Known rows, with every step that occurs
sadiz-fovu-dama-kovif-bufu-pimu: [-12.0  49.1 -15.0 -13.0  50.4  -7.9  -2.2 -14.4 -11.5  12.2   7.9  25.8
  31.2  14.8  -5.8  -1.3 -27.5   6.0  34.0  -0.9  40.6  24.6 -15.6  12.9
  17.1]
kovif-dama-pimu-bufu-fovu: [ -6.1  -5.8  12.4 -16.7   6.7   0.0 -10.1 -14.6 -28.1  14.4 -27.8  -0.9
   1.8 -20.9   6.5  28.9 -13.8  21.6   8.5  -9.4  37.7  66.3 -19.7   6.2
  33.3]
pimu-dama-kovif: [-18.4  13.0  -1.2   3.0  23.5  -1.3  -5.7 -19.3   6.6   3.9  -3.4  24.1
  20.6  34.6  20.0  -1.1 -10.0  27.5  -4.2   1.5  38.3  48.1 -15.3  14.3
  36.0]
fovu-bufu-pimu: [-24.9  13.3  -2.2 -17.0  32.1 -11.7   8.9  -7.9 -21.2  13.4  -0.8  11.5
 -17.1  33.3  -2.7  61.3 -38.6  29.1  16.7 -12.9  36.2  30.5   7.3   6.6
  18.6]
kovif-bufu-pimu-dama: [-25.9  14.3  14.3  -0.9  37.0   5.2  11.9 -12.3  -6.4  24.1 -11.7   8.4
  15.4  28.4  11.4   9.2 -37.3  20.6 -13.5  -6.2  36.9  68.0   7.0   5.6
  26.0]
fovu-bufu-pimu-dama: [-35.2   0.7   1.2 -10.4  27.5  -8.1   0.6  -6.7 -18.0  15.8  -6.0  12.6
  -0.2  51.0   8.5  64.9 -37.0  26.8  -5.2 -10.6  39.1  40.3  -0.1   3.8
  25.5]
pimu-bufu-fovu-dama-kovif: [-19.9  23.0 -14.3 -27.7  11.6 -15.6  -2.7 -10.0 -24.8   9.0   4.4   8.4
  37.1  -1.6  11.7  20.3 -21.0  39.4  15.9  -6.6  37.2  32.9 -29.4  15.9
  39.5]
kebez-fovu: [ -7.1  22.5  29.8 -20.9  53.6  -2.4   5.3 -36.0   4.7   1.9   9.8  15.8
 -13.5  63.5 -23.3 -37.8 -20.4   8.8  34.9   1.2  40.2  53.9   6.2  19.8
  23.4]
fovu-dama-pimu-bufu: [-16.8  46.5  -0.1 -28.7  39.0  -5.0   7.5 -10.5  -7.9  14.9  -7.4  -2.4
   5.8   4.3  -3.9  24.8 -17.3   4.9  30.0  -9.1  44.8  29.5 -17.6  19.1
  40.9]
fovu-sadiz: [-13.1  23.0   0.8 -26.0  52.7  -1.5  17.6 -21.3  10.5  13.3   2.4  11.8
   5.5  30.9 -26.9 -15.9 -23.0  10.9  12.5  -6.6  33.0   3.3 -19.5  20.2
  31.7]
fovu-dama-kovif-bufu: [ -2.0  53.9 -16.6 -11.0  47.0  -4.4   5.1 -16.1  25.1   8.2   3.3  11.2
  29.9   4.0   0.1  -6.0 -18.2  14.5   9.3  -1.1  35.6  36.5 -26.4  16.7
  18.4]
dama-kovif-bufu: [  6.1  37.4  -4.0   2.0  35.1   4.2   4.6 -18.4  19.6   4.6  -0.2  20.2
  -0.3   9.3  12.7  -6.1 -14.9  23.9  18.5  -0.4  35.8  54.0 -11.0  15.8
  14.5]
pimu-bufu-fovu: [-29.4  -6.3   7.2 -27.2  11.1  -8.0   5.8 -10.1 -32.9  15.0  -2.7   5.2
  12.3   9.2   9.8  20.2 -28.1  41.0  19.3  -4.8  36.2  37.0  -6.6  13.0
  35.3]
kovif-bufu-pimu-dama-fovu: [-30.6  26.2  -0.4  -5.7  27.5   4.0   0.5 -16.1   6.1  27.2  -7.2  17.0
  13.5  11.9  12.0  16.2 -35.6  20.5 -13.7  -7.7  36.7  29.5   7.8   3.1
  26.0]
fovu-dama-pimu: [-13.1  43.6  -6.6 -23.5  53.3  -3.4  11.2 -18.9  11.5  15.7  -8.0   1.7
   4.1  10.9 -13.3   9.1 -11.9   2.9  18.1  -8.3  37.5  36.5 -10.4  19.2
  33.9]
sadiz-fovu-dama-kovif: [-15.9  36.8 -18.5 -19.0  48.7 -12.7  -8.0 -18.2  -2.6   3.9  11.8  28.3
  29.7  23.6 -11.5  -9.2 -15.5   4.5  40.5   5.9  40.7   2.7 -23.0  17.7
  19.8]
pimu-dama: [-34.4  -3.7  11.2  -8.8  32.5  -0.9   3.5 -18.3   4.2  14.5  -8.9  12.3
  18.3  42.2   7.2   0.6 -21.5  19.9 -12.6   3.5  38.2  38.6  -3.4  11.8
  33.1]
gibar-fovu: [-29.0   0.4  -4.2  -8.7  47.6  -9.0   9.4 -16.6  -5.8  12.3  15.8  17.1
  -7.0  46.2 -16.1  -7.8 -31.4   8.8  26.4   5.0  41.0  54.4  -0.2  18.1
  30.3]
dama-kovif: [ -5.5  31.6  -5.1  -4.4  28.0  -5.5   3.3 -21.2   3.5  -1.4   2.3  24.9
  -2.0  14.9   9.4  -8.0 -10.7  32.1  22.5  -1.4  34.5  40.6  -9.1  19.0
  27.8]
gibar-fovu-bufu-kovif-dama-pimu: [ -7.5 -11.1   0.6  -1.7  41.2   3.0 -14.5  -9.9  -6.7  17.9   0.3   5.8
 -29.7  21.5 -12.7  47.6 -31.4   2.6   6.6  -4.5  43.1  69.9  -4.6   3.1
  22.6]
fovu-bufu: [-19.5   6.0  -3.0 -19.3  38.0  -7.7   4.0 -11.0   5.4   9.4   0.8  10.6
 -15.7  39.9  -5.3  49.6 -29.1  20.4  19.2  -3.0  37.0  16.3  -6.8  10.2
   9.6]
gibar-fovu-bufu-pimu-dama-kovif: [-26.7   5.7 -19.8   5.2  30.4 -12.8  -8.2  -6.2 -19.4   8.6  17.0  27.5
  -3.5  68.5   5.7  53.3 -35.6  18.8  14.4  -6.2  46.2  71.4 -15.6   9.1
  32.9]
pimu-dama-kovif-bufu: [ -8.9  20.4   0.6   7.9  30.7   6.6  -3.7 -15.8  21.7   8.4  -5.8  20.2
  21.4  30.5  23.4  -1.2 -14.3  21.8  -9.6   2.7  39.4  61.5 -19.1  12.1
  23.0]
kebez-fovu-gibar: [ -2.9  28.3  30.7 -29.4  57.5   1.0   1.8 -40.9  15.8  -3.5  12.3  14.1
 -22.8  75.0 -44.3 -48.9 -14.8   4.2  16.1  -0.2  47.2  41.6  -1.0  17.9
  22.4]
fovu-gibar: [-18.7  15.6   8.1 -26.3  43.8   0.3  10.0 -25.3  13.5   6.0  -0.7   9.6
 -15.0  38.0 -29.8 -17.8 -18.4  17.2  -4.5  -0.6  40.8  13.7  -3.6  14.2
  22.9]

Rows
[-10.1   1.7   0.9 -23.3  41.5   6.2  10.9 -21.1  20.7  18.1  -5.0   2.2
   2.1  22.5 -17.0  -8.5 -21.7  27.5 -16.4  -3.1  34.7  49.9  -7.9   8.0
   9.1]	kovif-bufu-fovu-gibar
[-16.8  16.3  15.2 -24.1   9.7   4.1 -16.4 -14.4 -11.6  21.0  -3.7   5.3
  13.6 -35.9  -9.8   3.9 -34.9  21.6 -12.1  -7.0  36.4 -26.4 -14.3   2.2
  40.5]	pimu-bufu-kovif-dama-fovu-sadiz
[ -9.4  26.3  27.8 -14.2  25.6  12.9   4.8  -8.6 -20.9  18.8 -11.5   0.9
 -32.5  -7.2  11.1  20.4 -18.0  23.9  19.2 -10.6  42.3  42.7  13.9  13.3
  44.7]	dama-pimu-bufu-kovif
[-22.5  -5.5   8.6 -18.5  45.6   0.2 -10.3  -9.6 -11.2  16.1   7.1  19.5
 -15.1  33.8  -8.9  34.6 -33.5  15.1  25.0   4.2  39.1  -5.2  10.3   5.1
   6.0]	sadiz-fovu-bufu-kovif
[-10.3  30.3  15.1 -17.3  25.3   3.4   8.4 -10.0 -17.4  12.0 -12.1   4.6
 -27.9  12.4   8.1  26.3 -14.4  15.5  41.4  -9.4  46.4  43.7  -2.4  18.8
  38.8]	dama-pimu-bufu
[-19.9   0.3   9.9 -15.7  36.3   1.7   0.0  -9.0   0.3  17.3   0.8   5.3
 -20.3  20.7  -1.3  44.7 -33.9  31.8  -2.4  -4.3  32.8  16.4  13.7   5.5
  15.5]	fovu-bufu-kovif
[-30.9  20.9  -8.0 -28.1  57.7 -12.1  -0.2 -17.3  -5.5  14.0   6.1  18.3
  28.0  30.6 -22.5  -8.7 -26.8  -2.5  33.9   7.9  39.5  -4.8 -11.3  15.7
  17.1]	sadiz-fovu-dama
[-22.3  -8.3  -1.5 -31.8  32.0  -4.1   6.5 -26.2   3.1  11.5  -2.1   7.4
   0.1  29.3 -22.7  -8.6 -16.5  36.8 -15.3  -5.2  33.0  36.1  -4.9  12.0
  24.0]	bufu-fovu-gibar
[ -3.3  11.2  19.1 -11.1  16.0   2.4  -8.4 -14.2 -21.9   9.8 -25.4   0.9
  -8.4 -18.2   3.0  22.3 -16.1   7.0  18.3  -6.5  43.1  54.7 -17.3   9.0
  32.5]	kovif-dama-pimu-bufu
[-15.0  -9.3  27.2  -6.4  26.9   4.7  -5.9 -21.1 -11.3  17.6 -15.9   1.3
   7.7 -25.5  -4.9 -14.5 -30.8  27.3 -27.6   0.5  27.0  39.4  12.4   1.4
  26.3]	bufu-kovif-dama
[-17.8  10.8  25.7 -15.0  43.1  -6.2  -6.8 -23.4 -12.2   7.4   7.2  17.7
  -9.2  87.7 -10.9  26.0 -33.4  13.0  17.1  -8.7  45.3  64.9   0.8   8.2
  24.2]	kebez-fovu-bufu-pimu-dama
[  7.1  23.1 -11.4 -11.2  30.4   4.2  -0.3 -22.8  21.7   5.2   0.3  16.5
   2.8  15.5  -0.9  -8.5  -8.2  36.4  -5.4  -5.1  35.5  58.5 -20.0  12.4
  13.5]	dama-kovif-bufu-fovu-gibar
[-16.4  13.0  -4.9 -23.7  21.4  -3.3 -21.3 -31.2  21.5   8.4 -10.4  14.4
   2.3 -14.3 -27.9  -9.3 -18.1  11.0 -20.1  -0.6  37.2 -18.6 -16.3   1.6
  17.4]	kovif-dama-fovu-gibar
[-25.3  31.8 -11.6 -30.8  30.6  -2.1  -6.6 -29.4  30.7  10.3   5.6  20.6
 -16.7  12.0 -26.3  -8.4 -16.5  19.3  -2.6  -3.4  39.2 -36.9  -0.2  10.9
  23.5]	dama-fovu-gibar
[  1.9   2.1   7.6 -22.6  17.9   1.2  -7.1 -16.0 -20.0  15.3 -22.8  -0.3
   6.6 -13.5  -9.7  23.4 -13.8  12.9   6.6 -14.6  38.3  50.1 -36.3   9.0
  38.1]	kovif-dama-pimu-bufu-fovu-sadiz
[ -1.7   1.7  26.3  -3.8  29.2  12.9  -7.3 -21.7  -8.0  19.1 -24.1  -0.6
 -13.7 -26.9  -2.2  -0.3 -17.6  20.0 -19.1  -6.8  31.1  58.0  12.4   3.5
  31.3]	bufu-kovif-dama-pimu
[-12.2  47.5 -17.9 -15.9  37.5 -13.3   3.0 -19.5  10.3   3.6   5.2  15.9
  28.1   8.4  -3.1  -5.5 -13.3  19.9  12.4  -1.8  34.2  24.3 -23.8  19.1
  30.5]	fovu-dama-kovif
[-20.6   3.9   2.1 -34.4  20.3  -6.6  10.3 -12.1 -23.6  16.9   1.7   4.4
  17.7  17.0  -7.6  12.2 -27.6  32.1  14.9 -10.7  36.3  14.7 -25.6  16.1
  40.5]	pimu-bufu-fovu-sadiz
[  0.1   6.6  11.1  -6.2  30.6   3.2  -4.3 -22.9  -2.6  10.4 -27.4   4.8
  -9.2  -9.3  -6.2   9.3  -9.8   5.9   6.7  -5.6  35.9  62.1  -9.9   9.0
  24.6]	kovif-dama-pimu
[ -6.2   5.9  -4.4 -22.5  47.9   4.0  17.3 -18.7  17.7  24.0  -2.3   4.8
  16.7  18.8 -16.1  -5.2 -26.5  22.3  -3.7  -8.0  28.5  40.9 -20.2  12.8
  16.1]	kovif-bufu-fovu-sadiz
[-22.7  31.8 -11.5 -19.6  49.7  -8.4   5.0  -7.7 -12.2  16.6  10.9   4.1
   0.8  31.5 -15.3  18.9 -27.2  -8.5  40.2  -3.5  51.1  54.6 -20.1  21.1
  44.5]	gibar-fovu-dama-pimu-bufu
[-16.8 -17.5  12.8 -14.2  39.3  -0.3 -23.5 -11.3 -16.2  14.5  -3.4  15.8
  -0.4  13.4 -13.1  34.7 -34.9   9.0  11.3   5.7  37.4   3.3  -1.3  -2.2
   1.9]	sadiz-fovu-bufu-kovif-dama
[ -4.8  16.2  21.0 -23.8  52.2  -5.5  -4.0 -27.1   9.9   0.3  12.8  15.9
 -25.1  77.5 -22.3  14.4 -26.1   7.2  38.7  -2.0  43.2  43.8  -5.1  14.3
  10.2]	kebez-fovu-bufu
[-24.2   8.3  22.1 -17.7   0.5   2.1 -21.7 -13.9 -20.8  18.4  -7.2   6.1
   7.2 -45.2   6.6  12.9 -35.4  29.3  -8.6  -2.0  36.6  -9.7   3.3  -0.1
  35.2]	pimu-bufu-kovif-dama-fovu
[-25.2  21.7   2.2   3.3  18.4  -6.4   0.8 -17.0 -23.4  10.5  -5.7  25.0
  15.3  29.6  20.7   8.0 -21.8  37.7  -7.0  -9.5  36.9  64.8  -0.2  10.8
  45.3]	bufu-pimu-dama-kovif
[-39.8   4.0  13.0  -7.0  27.4  -5.1   9.8 -15.4 -27.0  19.3  -9.5  13.8
  15.1  33.5   8.6   9.6 -33.4  29.4 -12.8  -7.9  36.3  52.2  11.6   9.3
  42.9]	bufu-pimu-dama
[  2.2  32.8  25.0 -28.9  62.7  -0.6   8.6 -36.8  15.3   3.9  14.8  16.5
  -6.2  72.0 -43.1 -46.3 -20.1  -1.8  30.0  -5.0  40.2  30.3 -14.9  22.3
  29.5]	kebez-fovu-sadiz
[-38.1  15.3  -5.1 -21.5  24.5   1.4 -13.8 -26.5  31.5  13.6  -1.4  20.6
   7.0  35.5 -10.7  -2.2 -16.0  15.2 -28.2   0.2  43.0 -20.0 -10.0   6.8
  31.2]	pimu-dama-fovu-gibar
[-16.3  43.0  11.9 -25.3  38.1   3.1   5.3  -8.6 -11.2  21.2  -7.4  -6.6
   2.2  -9.8  -0.9  18.4 -20.9  13.8  10.2 -10.2  41.4  28.9  -2.8  14.7
  45.4]	fovu-dama-pimu-bufu-kovif
[-23.1   8.6 -12.3 -16.0  10.5 -12.9 -21.6 -17.8  -8.2  14.2 -10.7  16.6
  -0.8 -17.0  -6.1  55.2 -35.1  21.5  -3.7 -10.6  32.6  -1.6  -9.1  -3.8
  14.5]	kovif-dama-fovu-bufu-pimu
[ -7.8   5.6  -4.7  -4.4  26.0   7.5  -7.0 -21.0  24.3   8.8  -5.3  18.0
  22.2  36.9   9.0  -3.8  -8.0  30.9 -31.4  -1.4  39.7  66.4 -27.1   8.2
  22.9]	pimu-dama-kovif-bufu-fovu-gibar
[-11.0  40.2  17.2 -30.3  63.4  -9.6   3.5 -34.6  10.3   4.9  13.2   9.5
  15.7  56.0 -33.0 -37.2 -23.2  -1.1  26.5   0.2  39.9  39.9  -8.2  19.7
  26.3]	kebez-fovu-dama
[-28.3   6.0  -3.1 -20.1  43.5 -11.5  -2.6  -8.6 -32.0  13.3   5.1  24.7
 -11.6  46.6 -10.6  49.8 -38.6  13.3  42.3  -3.6  42.3   7.7   4.1   7.0
   9.0]	sadiz-fovu-bufu-pimu
[-10.7  13.8   7.6 -30.7  22.4   4.5   3.8 -15.0 -14.6  12.7 -11.3   1.7
 -25.7  18.3  -5.6  24.4  -7.1  25.9  15.8 -14.0  46.8  47.0 -11.2  14.5
  38.7]	dama-pimu-bufu-fovu-gibar
[-23.2  29.3   0.2 -16.6  47.4  -1.1   2.5  -5.8 -16.5  22.4  11.9  -0.3
  -2.6  16.7 -12.1  13.8 -31.0   1.1  21.2  -5.1  47.3  52.9  -5.8  17.0
  49.8]	gibar-fovu-dama-pimu-bufu-kovif
[-27.9  28.2   0.5 -13.0  31.8   7.3  -0.6 -20.0  16.6  23.4  -5.0  14.8
   5.3  22.4  -4.8   6.9 -32.6  17.6 -29.0  -8.2  41.4  17.4   2.2   1.5
  24.7]	kovif-bufu-pimu-dama-fovu-gibar
[-16.8  -4.3  -8.0 -32.3  38.4  -6.1  14.4 -23.0  -0.6  17.7   0.9  10.0
  16.1  25.0 -20.4  -6.8 -21.3  30.6  -1.3 -10.8  26.1  26.2 -19.9  16.2
  32.2]	bufu-fovu-sadiz
[-23.1   9.8   5.7 -27.8  55.2  -0.9  -2.3 -23.9   0.6   6.6   5.4  23.1
  -8.7  47.7 -34.7 -21.0 -18.1   1.7  23.6   7.1  47.1  -7.4  -3.9  13.5
  13.1]	sadiz-fovu-gibar
[-40.5   9.0  -6.1 -13.1  18.9  -2.5 -11.5 -21.8  20.1  18.3  -3.1  21.8
  15.3  22.3   8.0   9.7 -21.5  20.2 -12.1   1.1  36.7  -7.4  -1.6   8.4
  34.3]	pimu-dama-fovu
[-26.8  17.3  -9.4 -21.2  20.9  -1.2 -14.9 -15.5  18.2  20.4   6.9  16.3
 -23.6  -3.4  -1.1  48.2 -32.4  31.1  -0.5  -6.9  32.2 -31.5  12.4   2.7
  17.1]	dama-fovu-bufu-kovif
[ 10.1  26.3 -17.1  -9.9  32.6   2.9   6.7 -20.3  20.6  10.0   2.8  19.1
  15.0  11.5  -0.3  -7.0 -13.1  31.8   6.5  -9.0  29.6  49.3 -30.7  16.4
  19.2]	dama-kovif-bufu-fovu-sadiz
[ -3.8  13.3  31.0 -20.5  49.8   2.4  -7.3 -26.6   5.0   7.1  14.4  11.3
 -28.6  60.5 -19.8   8.5 -31.2  16.0  18.9  -3.4  39.5  42.0  13.2   9.4
  15.3]	kebez-fovu-bufu-kovif
[-18.8  10.5 -10.3 -17.8  59.3  -6.4  14.3 -18.7   4.6  14.5  20.5  16.8
   1.0  58.4 -35.9 -15.1 -32.2  -2.6  23.8  -1.4  41.3  30.7 -21.8  21.6
  36.7]	gibar-fovu-sadiz
[ -7.2  18.4   3.1 -29.9  26.6   3.4  10.0 -12.7 -16.3  17.6  -8.8   3.5
 -11.6  13.7  -4.3  27.4 -11.9  21.7  27.7 -18.0  40.7  39.4 -21.9  19.0
  45.0]	dama-pimu-bufu-fovu-sadiz
[ 12.9  61.2   8.7 -16.4  59.6  -2.7  -2.7 -32.9  27.7  -0.4  14.9  16.2
  16.5  45.5 -18.0 -37.7 -15.6  -0.8  30.4  -0.4  42.1  60.2 -23.4  19.3
  17.7]	kebez-fovu-dama-kovif-bufu
[-38.3   1.3  -3.8 -13.9  18.3   2.4 -21.2 -13.4  21.2  22.8  -0.1  17.0
   1.8  21.2  11.8  49.1 -30.1  27.5 -27.8  -2.6  35.7 -18.5   3.9   0.3
  25.9]	pimu-dama-fovu-bufu-kovif
[-23.6  34.8  -5.0 -12.0  37.2   5.5   3.3 -16.7  15.9  28.7  -2.4  16.9
  18.8  19.2  -4.4   8.3 -35.7  11.6 -17.5 -12.4  36.0   9.4  -9.0   5.9
  30.5]	kovif-bufu-pimu-dama-fovu-sadiz
